Every row comes from one small tree of marks. The marks that hang from a mark follow it in brackets, in the order of their numbers. Every link used is in the known rows. Which tree was each row made from?
(in the rows, 128 means zero)
Known rows
j_570{j_67}: [ 93 126 145 140 136 127 130 104 134 134 120 126  99 155 124 120  78 102]
j_67{j_104{j_600 j_762} j_633}: [143 163  79 129 131 125 112 173  95 150  89 145 168  95 127 100 251 138]
j_570{j_67{j_104{j_762{j_600}} j_633{j_475}}}: [ 77 161 103 143 137 116 135 111 106 151  98 132  95 134 122 140 140 118]
j_67{j_570 j_633{j_475}}: [113 142 124 139 153 112 155 126 115 119 112 128 119 110 157 124 132 149]
j_67{j_104{j_762} j_570}: [117 145 198 125 157 131 115 165  97 156 116 134 133  99 132 144 208 157]
j_67{j_104 j_570 j_633{j_475}}: [ 94 160 131 136 156 112 150 136  96 132  99 121 141  88 151 109 171 179]
j_633{j_475}: [ 96 146 113 136 136 116 168  92 114 122 143 125 117 128 138 167 121 121]
j_570{j_67{j_104 j_633}}: [ 88 142 111 138 136 122 125 122 118 136  91 122 118 132 121  87 109 134]
j_67{j_104{j_600 j_762} j_633{j_475}}: [123 176  70 135 136 116 138 149  86 147 100 144 160  95 134 128 246 133]
j_633{j_67 j_570}: [135 131  83 148 153 128 126 125 130 156 169 142 109 148 135 161 149  47]
j_570{j_67{j_104{j_475 j_600}}}: [ 90 149 155 150 138 129 127 134 116 159 112 135 131 143 127  96 125 108]
j_67{j_104{j_475 j_600 j_762} j_633{j_570}}: [144 170  43 143 143 122 119 203  93 175 106 154 140  99 138 105 234 127]
j_67{j_104{j_475} j_633}: [123 155  82 137 130 122 122 187 106 142  87 130 155 100 124  72 157 178]
j_570{j_67{j_104{j_475} j_633}}: [ 89 146 114 146 137 122 126 145 117 144  91 128 118 135 121  80  98 138]
j_570{j_67{j_633{j_475}}}: [ 86 139  98 145 138 115 147  96 126 124 108 126  97 147 130 117  77 110]
j_600{j_762}: [141 128 124 131 133 122 131 164 126  63 123 120 137 131 120 121 133 131]
j_570{j_67{j_104{j_600 j_762} j_633{j_475}}}: [ 89 159 105 144 141 118 136 118 103 148  99 138 122 131 128 119 159 106]
j_633{j_67{j_104{j_600}} j_475 j_570}: [ 99 169  75 159 161 116 162  95  99 167 175 142 130 134 149 181 201  43]
j_67{j_570 j_633}: [134 130 134 133 149 122 127 152 125 123 101 130 127 110 151  98 136 154]
j_570{j_67{j_633}}: [101 129 106 140 135 122 128 115 132 126 100 127 102 147 125  98  82 114]

Which tree is each row?
[ 98 164  27 139 146 108 154 124  96 138 115 122 120  94 142 120 164 154] : j_67{j_104 j_633{j_475 j_570}}
[120 143 194 149 154 134 117 166 114 161 136 141 158 133 129 126 173  98] : j_633{j_67{j_104{j_475} j_570}}
[107 148 202 140 154 129 127 179 105 159 116 130 144 105 141 106 158 171] : j_67{j_104{j_475} j_570}
[140 167 146 143 154 127 115 214  92 169  90 154 161  93 147  94 240 152] : j_67{j_104{j_475 j_600 j_762} j_570 j_633}
[ 98 163  73 152 164 116 156 109  96 166 175 143 106 134 135 210 196  53] : j_633{j_67{j_104{j_762}} j_475 j_570}
[122 157  43 142 141 118 129 183 105 153 104 132 128  99 135  85 155 163] : j_67{j_104{j_475} j_633{j_570}}
[115 147  20 141 143 108 159 115 117 125 128 129  99 116 149 136 124 124] : j_67{j_633{j_475 j_570}}
[ 89 158 175 151 160 121 154 106 102 146 152 134 148 130 140 170 177  88] : j_633{j_67{j_104 j_570} j_475}
[134 151 193 155 155 133 117 179 111 146 135 147 178 134 134 117 206  81] : j_633{j_67{j_104{j_475 j_600{j_762}} j_570}}
[117 158 203 145 154 131 126 179 102 171 118 141 168 105 153  95 201 145] : j_67{j_104{j_475 j_600} j_570}
[116 174 132 139 159 116 140 156  84 153 101 144 154  88 154 128 250 143] : j_67{j_104{j_600 j_762} j_570 j_633{j_475}}
[115 148 142 131 151 121 123 161 105 137  89 123 149  89 144  81 176 183] : j_67{j_104 j_570 j_633}
[ 95 173  73 156 159 116 153 101  96 179 174 145  96 136 137 223 206  48] : j_633{j_67{j_104{j_762{j_600}}} j_475 j_570}
[103 146 170 153 159 120 158  99 116 137 160 138 133 145 144 182 149  67] : j_633{j_67{j_570} j_475}
[114 153 199 135 153 131 125 144 104 156 117 133 168 100 153 104 215 141] : j_67{j_104{j_600} j_570}
[ 87 145 151 142 137 128 126 110 117 151 111 129 132 140 126 102 136 106] : j_570{j_67{j_104{j_600}}}
